Every row comes from one small tree of marks. The marks that hang from a mark follow it in brackets, in alphabetical order. Every link used is in the known rows. Which tree was each row made from?
Known rows
F[T]: [ 1.21  1.00  0.21 -0.55 -1.50 -1.64 -0.42 -0.90 -1.62  0.52 -0.43  2.73
 -2.40 -0.79  1.32 -1.84 -0.74  1.05  4.67 -1.50 -1.31  3.02]
S[T]: [ 1.80  1.60 -1.27  1.27 -0.72  1.86  0.23 -1.66 -1.00 -0.34 -1.52  2.99
 -2.14 -0.49  2.78  1.43  1.83  0.63 -0.57 -0.05 -1.99 -1.20]
S[T[A G]]: [ 0.07  1.26 -2.09  1.86 -0.88  1.48 -1.86 -0.90 -1.00 -4.92 -2.43  6.31
 -2.54  0.94  2.15  6.17  4.30  0.83 -6.12  3.27 -1.54 -4.15]
F[T[G S]]: [-1.22  0.34 -1.46 -2.17 -2.28 -2.98 -1.58 -0.09 -2.66 -5.37  0.96  6.70
 -2.33  0.36 -1.66  1.83  1.12  0.88  0.84  3.60 -1.34  0.37]
F[T[A G S]]: [-2.14  0.50 -1.13 -0.83 -1.88 -2.15 -3.01 -0.23 -1.99 -5.42  0.01  7.13
 -2.81  1.24 -1.38  2.92  2.40  1.46 -3.76  6.08 -1.59 -1.37]
F[T[S]]: [-0.83  1.07 -0.39 -1.50 -1.64 -1.26 -1.09 -1.04 -2.05 -1.10  1.35  4.14
 -2.56 -0.15 -0.34 -1.89 -0.52  1.15  1.72  2.86 -2.23  2.47]
S[T[A]]: [ 0.59  2.18 -1.10  2.99 -0.14  2.97 -1.39 -1.74 -0.50 -1.00 -2.82  3.41
 -2.80  0.51  3.07  2.88  3.09  1.29 -5.51  2.41 -1.95 -2.99]
Z[E]: [ 1.07 -1.88 -0.32  1.81 -0.15  0.63 -0.16 -1.31 -0.75 -1.98  1.14  2.32
 -1.96 -0.87  1.80  1.23 -2.04  0.17 -1.28 -1.64 -2.65  1.34]
W[E[A] U]: [ 1.09  0.47 -0.30 -0.96  0.55 -1.61  0.34 -1.77 -0.67  0.96  1.55 -2.40
 -0.80 -1.45  0.19  0.33 -1.19  0.44  0.12 -3.02  0.38  0.21]
Z[E V]: [ 0.12 -1.04  0.00  1.37 -0.83 -0.71  0.11  0.12 -0.71 -2.22  2.66  0.87
 -2.26 -1.89  2.62 -0.74 -3.40 -0.92  1.72 -3.18 -1.64  4.26]
Z[V[S[T]]]: [ 0.45  2.07 -0.24  0.98 -1.53  1.47  0.17  1.64 -1.11 -0.84  2.63 -1.53
 -2.25  0.04  5.59  0.75  0.99 -1.02  2.14  0.45 -0.40 -0.84]
V[S[T]]: [ 1.14  0.99 -0.61  1.61 -1.04  2.76  0.01  0.15 -1.16 -0.85  1.36  0.86
 -1.97  0.98  5.01  2.36  2.56  0.08 -0.90  1.95 -1.58 -3.61]
V[S[T[A G]]]: [-0.02  0.50 -1.22  2.43 -1.31  2.22 -2.10  1.18 -0.97 -4.92  0.13  3.73
 -2.23  2.37  4.04  7.07  5.08  0.25 -6.12  5.33 -0.96 -6.86]
W[E[A K Z]]: [-0.14  2.12 -0.25 -0.53  1.04 -1.66  1.34 -1.37  0.91  3.26 -0.88  2.23
  2.28  0.26 -6.33 -2.48 -0.02  1.73 -2.42  0.24 -0.06  1.50]
E[Z]: [ 1.60  1.07  0.10  2.28  0.34  0.56  0.11 -1.74  0.58  0.79 -1.24  4.54
 -0.86  0.46 -1.20 -1.21 -2.90  0.59 -1.27 -0.29 -1.23  0.03]
U[W[E[A Z]]]: [ 0.34  0.76  1.08  1.87  1.78  2.80  0.43 -0.82  0.88  1.27  2.28 -0.49
  0.05 -0.11 -2.48 -2.09 -1.58  0.40  2.62  1.06  1.30 -2.05]
W[E[Z[V]] U]: [ 1.78  1.77  0.83 -0.72  0.65 -2.02  0.58 -0.40  0.32 -0.11  1.00  0.13
 -0.71 -2.27 -0.76 -3.73 -5.17 -1.72  2.17 -4.83  1.46  4.59]
T[A G S]: [-2.05  0.47 -1.57  1.69 -0.69 -0.39 -3.00 -1.84 -1.51 -6.44 -0.63  8.78
 -2.58  1.85 -1.88  6.12  1.67  0.86 -7.33  5.51 -3.18 -4.89]
E[A K W]: [-1.66 -0.14 -0.67 -1.07  0.11 -1.13  0.38 -0.74  0.59  3.37 -3.69 -1.38
  2.62  1.25 -3.36  0.59  2.33  1.31  1.11  0.40 -0.70 -1.83]
E[K W Z]: [ 0.24 -0.19  0.10  0.01  0.83 -0.20  0.48 -0.92  1.49  2.51 -5.66  3.71
  2.86  1.21 -4.85 -1.76 -0.16  0.53  0.59 -0.05 -0.69 -0.72]
W[E[A K Z] U]: [ 1.37  0.74  0.12 -2.26  1.48 -2.07  1.23 -1.11  0.63  3.14 -0.94 -1.01
  2.87 -0.49 -4.54 -0.94  0.07  1.17 -3.84 -2.01  1.71  2.53]
Z[E[A K W]]: [-2.26 -3.03 -0.53 -1.18  0.49 -0.62  0.59  0.29  0.87  1.73 -1.09 -3.01
  2.67  0.48 -2.48  0.16  2.10  1.03 -0.99  0.94 -0.01  0.16]
E[W[U]]: [ 1.28 -1.68 -0.10 -1.00  0.33 -0.29 -0.62 -1.58  0.22  0.26 -3.53 -0.71
 -0.18 -0.57  1.95  1.17 -0.85 -0.69  3.09 -2.96 -0.38 -2.20]

Which tree is each row?
[-1.39  0.78 -0.03  0.37  0.00  2.31  0.44  2.90  1.58  1.73  0.41 -3.04
  0.20  1.24  2.37 -3.97 -0.08 -1.63  3.45  2.90  2.79 -2.79]
E[W Z[V[S[T]]]]
[ 0.42  0.77  1.15  0.16  1.80  1.74  0.94 -0.57  0.68  1.69 -0.29  0.38
  2.57  0.08 -5.07 -0.57  0.51  0.98  0.63  0.72  0.54 -0.41]
U[W[E[A K Z]]]
[-0.84 -4.20 -0.36 -2.55  0.72 -0.96  0.37  0.57  0.59  2.34 -1.37 -5.46
  3.23 -0.32 -0.55  1.02  2.27  0.59 -2.94 -0.90  1.65  0.92]
Z[E[A K W[U]]]
[-2.13 -2.83  0.75  0.60 -0.61 -0.22 -0.20  2.72  0.29 -1.42  3.07 -4.01
 -0.64  0.17  3.54 -1.61 -2.56 -2.29  4.93 -0.42 -0.10 -0.87]
Z[E[W] V[S]]
[ 1.35 -1.41  0.09 -2.77  0.18 -1.55 -0.03 -1.12 -0.07  0.88 -5.62  0.31
  2.19 -0.51 -0.54  2.52  1.44 -0.21  1.28 -3.02 -0.88 -0.69]
E[K W[U]]
[-0.07 -3.45  0.38 -1.38  0.08 -0.85 -0.21  1.02  0.48 -1.71  0.60 -4.62
 -0.26 -2.15  3.42 -1.02 -2.98 -2.25  3.70 -3.63  1.55  3.09]
Z[E[W[U]] V]
[-0.62 -1.78 -0.34 -1.09  0.58 -0.33 -0.36 -0.92  0.77  2.80 -1.49 -4.84
  0.36  0.17  1.07  0.54  0.66  0.23  1.03 -0.66  1.93 -2.18]
E[A W[U]]
[ 0.12  1.35  1.21  2.02 -0.54  0.05 -0.02  1.37  0.52  0.39  2.44  0.18
 -1.18  0.92  1.08 -2.54 -3.32 -1.20  1.67  0.07  0.64  0.00]
E[Z[V[S]]]
[ 0.09  0.49  0.71  1.00  0.81  1.85  0.11 -1.20 -0.68 -0.43  2.65 -0.38
 -1.10 -0.92  0.14  0.37 -0.65  0.19  4.99 -0.86 -0.80 -2.23]
U[W[E[A]]]
[ 0.90 -4.45 -0.16 -0.77  0.76  0.22 -0.53 -0.41  0.44 -0.98 -0.70 -2.05
 -0.14 -1.23  2.85  0.74 -1.40 -0.95  0.26 -2.35  0.12 -0.45]
Z[E[W[U]]]
[-1.47 -0.64 -0.20 -0.34 -0.63 -1.72  0.95  1.00 -0.20  0.66  2.87 -3.12
  1.10 -0.87 -0.73  0.39  0.32  0.51 -1.50 -1.66  0.08  6.06]
Z[E[A K] V]
[ 1.25  0.70 -0.16 -2.56  0.72 -2.95  0.94 -1.38 -0.86  1.64 -0.41 -1.31
  1.74 -1.34 -2.06  1.40  1.11  1.04 -1.74 -3.48 -0.49  1.60]
W[E[A K] U]
[-0.77  1.78  1.44  1.31  1.20  1.40  0.73  0.78  1.05  0.79  3.70 -2.55
 -0.28 -0.95 -1.59 -3.97 -3.25 -1.00  5.41 -0.30  2.51  1.32]
U[W[E[A Z[V]]]]
[ 1.15  0.59  0.10 -0.68  1.61 -0.76  0.71 -1.19  0.85  2.34  1.15 -1.92
  0.20 -0.69 -2.13 -2.49 -2.13  0.57 -2.46 -1.40  2.38  0.81]
W[E[A Z] U]
[ 0.01 -0.62 -0.33  1.11 -1.33  2.03  0.25  2.75 -0.96 -2.13  4.81 -3.12
 -2.09 -0.61  6.34 -0.45  0.24 -1.38  0.52  0.83  0.06  1.48]
Z[E V[S[T]]]
[-1.10 -4.24 -0.35 -0.94  0.92  0.45 -0.29  0.12  1.00  1.28  0.77 -6.17
  0.92 -0.61  2.30 -0.11  0.03  0.08 -0.89 -0.14  2.45 -0.43]
Z[E[A W[U]]]
[-1.72  1.31  0.96  2.12 -0.16  0.12  0.34  1.89  0.98  2.63  4.53 -3.91
 -0.33  1.83  0.00 -2.76 -2.17 -0.17  0.08  1.87  2.84  0.14]
E[A Z[V[S]]]
[ 1.23  0.22 -1.41  0.91 -1.57  1.42 -0.42  1.32 -1.64 -4.62  1.62  3.42
 -1.51  1.49  3.90  5.52  3.88 -0.25 -1.10  2.52 -1.23 -5.45]
V[S[T[G]]]
[ 0.73  2.25  0.19  0.05 -0.72  1.21  1.06  2.46  0.15  1.58 -0.26 -0.44
  1.41  1.09  0.67 -1.10  1.75 -0.52 -1.16  1.69  1.16  1.36]
E[K Z[V[S[T]]]]
[-0.55 -3.01 -0.48 -0.92  0.28 -0.74  0.27 -0.18  0.30 -0.20 -2.75  1.68
  2.00 -0.27 -1.51  0.86  0.72  0.17  0.75 -1.26 -2.57  0.42]
Z[E[K W]]
[ 2.12  0.66  1.44  0.31  1.45  1.49  0.70 -1.00  0.30 -0.38 -1.83  5.10
  1.99 -0.51 -3.68 -0.26 -0.69 -0.07  2.66 -1.38 -1.65 -0.12]
U[W[E[K Z]]]
[-0.47 -1.62 -0.56  0.07 -0.23 -0.21  0.65 -0.51 -0.35  0.93  0.87 -0.72
  1.46 -0.10 -1.70  1.52  1.66  1.75 -5.08  0.16 -1.11  2.69]
Z[E[A K]]
[ 0.31 -0.35  0.71 -1.02  0.66 -0.59 -0.04  0.45  1.62  1.65 -2.27 -2.46
  0.52 -0.74  0.43 -3.52 -3.41 -1.75  3.96 -2.42  3.12  2.01]
E[W[U] Z[V]]
[-1.49  0.19  1.26 -0.71 -0.07 -1.14  0.60  2.69  1.40  1.99 -1.75 -1.11
  2.77  1.69 -2.29 -2.48 -0.68 -1.43  3.30  0.79  0.95 -0.73]
E[K W Z[V[S]]]
[ 0.13  1.62 -0.37  3.08 -0.49  3.28 -1.56  0.04 -0.43 -1.08 -0.09  0.65
 -2.68  1.87  4.94  3.21  3.61  0.56 -5.48  4.32 -1.69 -5.97]
V[S[T[A]]]
[ 1.94  1.61  0.88 -2.45  0.71 -3.24  1.17 -0.26  0.19  0.41 -1.44  0.75
  2.01 -2.12 -3.10 -2.47 -2.82 -1.10  1.34 -5.20  0.88  6.06]
W[E[K Z[V]] U]
[-1.56  1.65  1.12  0.11 -0.44 -0.82  0.98  2.33  0.99  3.12  1.93 -3.38
  2.17  1.88 -2.36 -1.31  0.22  0.23 -1.52  1.81  2.05  1.32]
E[A K Z[V[S]]]
[-0.22 -1.23  0.04 -2.26  1.40 -0.21  0.57 -0.15  2.12  5.04 -4.13 -3.41
  4.09  1.06 -4.26 -0.88  1.79  0.93 -2.36  0.65  3.30  0.00]
E[A K W[U] Z]
[ 0.90  1.80  1.98 -0.23  0.71  0.27  1.01  0.28  0.22 -1.01 -0.75  2.78
  1.63 -1.52 -3.39 -2.38 -2.34 -1.46  5.98 -2.54 -0.45  2.45]
U[W[E[K Z[V]]]]
[-0.54 -1.37 -0.10 -2.95  0.43 -1.33  0.24 -0.49  0.46  2.95 -3.78 -4.10
  3.06  0.30 -1.49  2.18  2.88  0.81 -0.12 -0.96  1.22 -0.59]
E[A K W[U]]
[ 0.36  2.83  0.52  0.91  0.39 -2.12  0.81 -0.52  0.29 -0.41  1.21  2.93
 -1.08 -1.62 -2.68 -5.04 -5.16 -1.07  3.71 -3.02 -0.45  3.77]
W[E[Z[V]]]
[-1.59 -0.27 -0.09  2.68 -0.89  2.77 -1.27  2.70 -0.40 -2.79  3.74 -3.11
 -2.74  0.43  6.64  1.08  1.65 -0.87 -4.90  3.26  0.00 -0.93]
Z[E V[S[T[A]]]]
